Each row was made from one walk, in order. Every step used is in the known rows, and no mark comes twice. Write each row's walk.
Known rows:
pater -> dapa -> pafevo: [-3.20 -1.10 -0.28 -1.38  3.44 -3.83  0.65 -1.29  2.22 -1.89 -1.53 -1.43
  3.85 -5.37  2.03 -0.41 -0.09  5.10 -4.82 -1.87  1.18  1.28  3.53]
pater -> dapa -> gari -> dobo: [ 2.75  0.93  1.22  0.35 -0.89  1.70 -1.24 -4.98 -4.37 -1.81  0.37  3.88
  4.66 -3.21 -0.44 -0.71 -0.14  2.08  2.78 -1.13 -0.72  0.82 -0.54]
gibedu -> buve: [ 1.91 -3.72  0.33 -1.08  0.87 -1.75  1.67 -0.40  3.26 -2.37 -2.19 -0.96
  0.78 -1.19  0.32 -1.38  3.94 -2.93 -4.99  1.64  0.99 -1.11  2.67]
buve -> dapa -> pafevo -> gibedu: [-3.28 -0.53  0.96 -3.64  1.35 -2.25 -1.54  7.08  2.36  1.68 -0.55 -0.69
 -4.07  3.24 -0.81  1.95 -2.66  2.39 -0.25 -0.03 -2.08  1.11 -1.39]
gari -> dobo -> pafevo -> dapa: [-3.73  8.89  1.05 -3.66  2.04 -4.76  0.16  0.74  0.69  0.87  3.16  0.95
 -2.17 -2.55  4.08  0.09  0.64  2.19 -1.00  2.65 -2.63 -0.93  2.52]
gari -> dobo -> pafevo -> gibedu -> pater -> dapa: [-0.31  6.91 -1.05  0.90 -3.09 -0.83  3.88 -0.47  5.43 -3.15  2.54  0.32
  2.25  0.62  1.75  1.09 -1.82  2.66  2.63 -5.63 -5.52 -0.40 -2.12]
gari -> gibedu -> buve -> dapa: [ 2.57 -2.65 -0.80 -0.62  0.71  0.59  2.95  2.19 -0.66  3.23 -3.46 -3.72
 -0.16  1.31  0.25  0.30  2.95 -2.52  0.38  4.94  0.60 -0.03 -1.18]
pafevo -> gibedu -> pater -> dapa: [-0.18  2.06 -1.87 -0.43 -3.67 -0.44  4.18  1.05  6.83 -1.87  1.71 -1.23
  2.62  1.37  2.61  1.34  0.59 -0.61  2.07 -5.57 -4.57  0.25 -1.79]
gari -> dobo -> buve -> dapa -> pafevo -> gibedu: [-3.15  0.64  2.02 -0.71  0.41 -1.60 -2.32  7.59  0.76 -0.54 -0.19 -0.37
 -3.12  3.52 -3.13  2.24 -6.00  2.93  3.56  0.35 -1.57  2.17 -0.56]
buve -> dapa -> gari -> gibedu -> pater: [ 1.56 -1.59 -2.42  2.74 -2.19  2.31  1.51 -2.01 -1.70  1.72  0.34 -1.85
 -1.82  4.83 -1.43  0.39 -0.02 -3.90  2.90  0.15  1.26 -0.82 -3.84]
pafevo -> dapa: [-3.61  1.87 -0.30 -4.99  1.15 -4.45  0.78  2.61  2.09  2.56  2.10 -1.35
 -0.67 -0.97  4.68  0.44  3.73 -2.36 -1.77  2.61 -1.53  0.04  2.71]
gibedu -> pater -> dapa -> gari: [ 1.87 -3.07 -1.55  0.78 -0.63  2.72  0.46 -4.84 -0.27  0.31  1.13  0.34
  2.73 -2.55  2.49 -0.07  2.29 -0.76 -0.88 -4.13  0.28  0.82 -2.90]
gari -> dobo -> pater: [-0.48  8.28  3.34 -0.16  0.32 -0.03  0.44 -1.36  0.26 -0.39  2.73  1.37
  0.40 -0.48 -4.34 -1.44 -2.10  2.82 -0.28  1.93 -3.42 -4.14  3.45]
pater -> dapa: [ 1.11  0.32 -1.27 -2.30 -1.12 -0.91  4.31 -1.64  3.23 -0.74 -0.26 -0.90
  4.30 -4.52  4.41  0.14  4.10  1.38 -1.72 -2.79 -2.28  0.49  1.90]
pafevo -> gibedu: [-0.33  0.02 -0.18 -3.85 -3.42 -1.26  0.28  5.99  4.54 -1.08  0.60  2.07
 -3.57  3.57  0.24  1.09  0.89 -1.65  0.09 -2.49 -3.03 -0.33  0.75]
dobo -> buve -> dapa -> pafevo -> gibedu -> pater: [-3.19  0.15  0.21  1.61 -0.25 -1.73  0.77  5.50  4.58 -0.87  2.19 -3.32
 -4.77  6.33 -2.82  2.35 -5.18 -0.20  2.41 -1.94 -2.01  0.62 -2.84]
pafevo -> gibedu -> buve -> dapa -> gari -> dobo: [ 2.91 -0.15  2.36 -0.45 -0.28  2.85 -3.11  0.15 -4.94  0.86 -0.63  2.82
  0.16  1.81 -3.17  0.52 -1.80 -0.50  4.37  2.48 -1.08  0.77 -4.38]
dobo -> buve -> dapa -> gari: [ 2.95 -5.26  1.42 -0.08  0.89  3.59 -1.95  0.99 -4.42  3.90  0.43 -1.14
 -4.22 -1.23  0.33  1.35  1.35 -1.21  1.54  1.90  1.60  2.22 -2.64]
pafevo -> dapa -> gari -> dobo -> pater: [-2.23  6.60  2.62 -0.32  1.64  1.26 -3.23 -1.12 -2.48  2.31  3.16  1.48
  1.15 -1.10 -2.35 -1.53 -1.82  1.55  0.46  2.42 -2.09 -2.43  1.31]
pater -> dapa -> pafevo -> gibedu -> buve: [-2.01 -3.74 -0.56 -0.62  0.99 -2.28 -0.35  4.36  5.85 -3.33 -3.38 -0.47
  3.44 -0.22  0.78 -0.61 -0.40  0.02 -3.38 -1.88  0.38  1.02  1.48]
gari -> dobo -> buve -> dapa: [ 2.28  1.89  3.08  0.05  0.06  0.57  1.80  2.75 -2.47  1.68  1.23 -2.68
 -3.05  0.67 -2.27  2.25 -1.27  0.85  5.26  4.13 -2.08  1.15 -0.55]
pafevo -> dapa -> gari -> gibedu: [-0.56 -3.32 -3.61  0.63 -1.40  1.03 -2.12  0.32 -3.23  1.87 -1.61  1.33
  1.23  1.19  2.56 -0.65  2.71 -3.88  1.11  0.79  4.54  1.33  1.73]
buve -> dapa -> pafevo: [-2.75 -1.11  2.14 -3.21  5.45 -3.30 -0.40  1.08 -0.94  2.59 -1.22 -3.40
 -2.59 -2.20 -0.50  1.33 -1.25  4.27 -3.71  3.34  0.24  0.41  0.11]
pafevo -> gibedu -> pater: [-0.80  1.62 -0.80 -0.50 -3.81 -1.22  2.51  2.67  6.08 -2.05  2.94 -0.21
 -3.97  6.44 -1.44  1.41 -1.22 -3.29  1.28 -3.67 -3.64 -1.62 -2.45]

Write each row's walk:
[-1.00 -1.08 -3.40  2.53 -1.73  0.24  0.64 -1.52 -0.09  0.24  1.02 -0.90
  0.02  4.39  0.41 -0.16  0.53 -5.15  1.94 -0.60  2.11 -0.32 -1.26]
pafevo -> dapa -> gari -> gibedu -> pater
[-0.07  2.10  1.50 -1.38  0.43 -0.25 -3.69 -2.49 -5.14  0.41  1.64  3.61
  1.56 -0.95 -0.45 -0.56 -0.19 -0.23  2.62  2.24 -0.44  0.55  0.01]
pafevo -> dapa -> gari -> dobo
[ 3.04 -6.56 -3.09  3.00 -1.27  2.31  0.12 -1.75 -0.17 -1.78 -5.01  0.20
  5.85 -1.50  1.52 -2.18  3.53 -3.76 -1.46 -0.47  4.95  0.98  1.47]
pater -> dapa -> gari -> gibedu -> buve
[-4.18  4.31  1.82  0.49  4.01 -2.65 -0.01 -2.03  1.25 -1.69 -0.27 -0.74
  5.49 -4.83 -0.98 -1.39 -3.76  7.30 -3.00 -0.78 -0.66 -0.59  3.86]
gari -> dobo -> pater -> dapa -> pafevo
[-0.99 -0.63 -3.39  0.60 -0.98  0.61 -1.78  0.01 -2.74  1.98 -1.34  1.67
 -0.74 -0.14  3.76 -0.98  2.11 -1.90 -0.61  0.37  4.27  0.91  1.54]
dobo -> pafevo -> dapa -> gari -> gibedu
[ 2.12 -4.15 -1.13 -1.09 -0.41  2.36 -0.69 -3.56 -1.61  0.73 -0.33  1.56
  3.23 -5.03  3.56 -0.32  3.93  0.31 -2.02 -2.97  0.86  1.46 -0.57]
pater -> dapa -> gari
[ 1.21 -2.20 -2.85  3.42 -3.09  1.22  1.25 -2.88 -0.25 -1.53  0.18 -0.05
 -0.79  4.56 -1.33 -0.66  0.20 -4.26  1.27 -1.96  2.82 -1.23 -1.49]
dapa -> gari -> gibedu -> pater
[ 2.23 -2.00  2.36  3.31 -1.56  1.43 -2.03 -0.32 -3.05 -3.87  1.07  2.23
 -0.80 -0.46 -3.33 -0.09 -2.09 -0.61  3.66  0.09  2.47  1.85  2.73]
dapa -> gari -> dobo -> buve
[-2.19 -0.31  3.21  0.57  4.55 -2.63 -1.09  2.04 -2.45 -0.07 -0.44 -3.19
 -1.85 -1.22 -3.20  0.99 -4.38  4.96  0.76  3.51  0.96  1.61  1.20]
gari -> dobo -> buve -> dapa -> pafevo
[ 0.65  0.67 -2.52  2.63 -3.28 -1.16  3.91 -1.66  2.66 -2.37  0.22 -1.39
 -0.92  5.31 -1.83 -0.35  0.09 -3.68  0.99 -1.36  0.90 -1.89  0.53]
gari -> gibedu -> pater
[ 1.55  5.43  2.59 -0.58  0.83 -0.58 -1.56 -4.30 -2.95 -1.79  1.40  4.73
 -3.86 -3.80  0.30 -0.79 -0.57  4.46 -2.30  0.06  0.12 -1.59  0.43]
dapa -> gari -> dobo -> pafevo
[ 2.87 -7.18 -2.30  2.72 -0.59  1.68 -0.67 -1.23 -0.97 -1.82 -4.70  0.86
  2.89  0.53 -0.10 -2.41  3.12 -4.93 -2.33  1.12  5.72  0.13  2.02]
dapa -> gari -> gibedu -> buve
[ 2.78 -4.11  1.09 -3.10  1.49  3.10 -1.98 -1.01 -4.81  5.73 -0.05 -0.19
 -3.65 -1.50  1.05  1.16  2.76 -0.77 -0.55  2.52  0.24  0.60 -4.25]
buve -> dapa -> gari
[ 1.84 -2.92 -2.17  4.89 -2.41  2.85  1.37 -0.24 -1.18  0.52  0.53 -2.55
 -2.08  5.15 -2.06  0.81 -1.16 -4.26  4.39 -0.43  2.57  0.41 -2.67]
dobo -> buve -> dapa -> gari -> gibedu -> pater
[ 0.02 -0.58  1.87  2.64 -0.61  0.28 -3.02  1.20 -2.94 -2.20  2.10  1.21
 -0.07 -0.17 -1.48  0.17 -1.64 -1.28  4.45  0.97  1.69  2.48  2.58]
pafevo -> dapa -> gari -> dobo -> buve
[-1.61 -3.11 -0.85 -3.05  1.50  0.21 -3.41 -0.29 -2.63  3.54  1.35  0.92
 -1.01 -1.83  3.97  0.06  3.57 -2.76 -1.83  1.38  1.46  1.29 -0.23]
pafevo -> dapa -> gari
[-0.01  5.42  3.06  0.66  0.67  2.45 -2.66 -2.73 -2.55  0.79  2.24  2.74
  0.44 -1.24 -4.34 -1.76 -2.18  2.24 -0.30  1.34 -1.49 -3.21  1.63]
dapa -> gari -> dobo -> pater
[ 1.18 -1.53 -3.51  2.89 -2.50  3.87  0.06 -1.65 -1.68  0.90 -2.48  0.94
  4.72 -1.14  1.26 -1.37  1.44 -0.56  0.50 -2.03  3.08  0.45  1.89]
dobo -> pater -> dapa -> gari -> gibedu
[ 2.47 -1.90  1.53 -3.00  2.40 -0.12  2.54  1.37  0.50  3.69 -1.49 -3.80
 -1.50 -0.76  0.60  1.02  3.42 -1.37 -1.35  5.05 -1.56 -0.54 -2.36]
gibedu -> buve -> dapa
[ 0.55  8.21  2.52 -1.42  0.68 -2.94  1.27 -3.11  0.08 -2.96  1.69  3.30
 -3.82 -3.06  0.20 -0.37 -0.49  4.95 -2.29  0.27 -1.69 -2.42  2.25]
gari -> dobo -> pafevo
[-3.69 -0.26 -0.57  0.84  3.24 -3.98  1.85 -2.65  3.64 -2.76 -0.25 -2.83
  3.60 -3.03  0.72 -0.11 -1.70  4.33 -3.50 -2.81  0.18  0.40  1.49]
gibedu -> pater -> dapa -> pafevo
[-1.70 -4.12  0.23 -0.88  1.27 -2.95 -1.51  4.83  5.08 -3.19 -3.01 -0.08
  0.21  1.61 -0.98 -0.85 -0.72 -1.01 -4.39 -0.61  1.22  0.23  1.82]
dapa -> pafevo -> gibedu -> buve
[-3.05  1.31  0.22 -0.66  0.26 -2.35  0.87  3.85  4.22  0.32  1.70 -2.61
 -4.61  6.08 -2.23  2.02 -4.06  0.10  0.94 -1.52 -3.06 -0.48 -3.83]
buve -> dapa -> pafevo -> gibedu -> pater
[ 0.78 -0.99 -0.34 -0.01  0.70  3.53 -1.26 -3.00 -0.88  2.29  0.79  0.95
  3.24 -5.10  2.46 -0.85  2.21  1.34 -2.48 -2.63 -0.20 -0.11 -0.26]
dobo -> pater -> dapa -> gari
[ 2.94  0.90  2.89 -1.05  0.52  2.33 -2.31 -3.07 -7.18  1.88  0.55  2.30
 -0.48 -0.49 -2.48  0.78 -0.77  1.41  3.81  3.46 -1.30  0.03 -3.14]
buve -> dapa -> gari -> dobo
[ 0.73  1.32 -3.50  2.41 -3.40 -0.30  5.76 -2.46  4.00 -2.39 -0.11 -1.95
  5.18  0.42  2.26  0.01  1.39 -1.03  1.87 -4.17 -1.15 -0.18  0.51]
gari -> gibedu -> pater -> dapa
[ 0.47 -0.27 -1.44  0.75 -1.46  2.42 -0.30 -1.93  1.41 -0.11  1.49  1.44
 -0.05 -1.51  3.49  0.41  0.37  0.92 -0.57 -5.95 -1.19  0.68 -3.99]
dobo -> pafevo -> gibedu -> pater -> dapa -> gari
[ 1.82  5.90  2.91 -1.16  2.05  0.68 -1.05 -3.48 -4.21  1.05  1.36  3.00
 -4.63 -3.32  0.29  0.32 -0.97  5.06 -0.62  1.93 -1.51 -1.27 -1.89]
buve -> dapa -> gari -> dobo -> pafevo
[ 0.47 -6.07 -2.73  1.69  0.19  0.84 -1.33  0.63 -0.83 -0.05 -3.84 -0.18
  3.51  0.58  1.81 -1.69  3.27 -5.40 -1.60  2.39  5.29  0.93  2.04]
pafevo -> dapa -> gari -> gibedu -> buve
[-1.86 -3.54  0.22 -0.12  4.74 -2.53 -0.23  1.59 -0.98  1.10 -4.52 -3.69
  0.56 -0.74 -1.22 -0.13 -1.32  2.27 -3.08  4.25  3.36  0.51  0.65]
gari -> gibedu -> buve -> dapa -> pafevo
[-3.35 -1.30  1.09 -1.54  0.46 -1.80 -1.44  8.68  2.86  0.52 -0.66 -1.64
 -4.68  3.41 -1.27  2.03 -3.97  1.97  1.31 -0.27 -0.96  2.34 -0.50]
dobo -> buve -> dapa -> pafevo -> gibedu
[-0.62  4.52 -0.21 -0.88  0.00  0.36  3.58 -1.28  4.09  1.22  1.16 -1.70
  4.52 -5.02  2.65 -0.47  2.02  3.11 -2.36 -2.03 -3.68 -1.65  2.80]
dobo -> pater -> dapa
[ 1.94 -4.35 -2.05  1.59 -1.61 -0.60  1.94  0.34  2.12 -2.83 -4.55 -0.74
  2.83  1.11 -0.05 -2.04  3.47 -4.34 -2.45  1.63  3.91 -0.73  3.71]
gari -> gibedu -> buve
[-0.46  4.72  0.27  1.17 -2.65  0.22 -0.55  0.04  2.88 -2.30  3.31  2.60
 -5.15  4.84 -1.87  0.90 -3.66 -0.10  1.87 -3.98 -2.95 -1.62 -4.04]
dapa -> gari -> dobo -> pafevo -> gibedu -> pater
[ 2.40 -4.58 -3.02  1.54 -2.65  2.61 -1.38 -1.61 -3.43  0.11 -2.81  2.37
  0.31  1.03  0.08 -1.28  2.32 -3.21 -0.19 -0.50  4.94  0.68  1.78]
dapa -> gari -> gibedu
[ 0.48  5.91  3.86  0.46  1.57  3.38 -2.20 -1.91 -4.31  3.69  2.52  0.85
 -0.72 -0.65 -4.40 -0.57 -2.17  2.82  1.41  3.47 -2.78 -2.58 -1.11]
buve -> dapa -> gari -> dobo -> pater
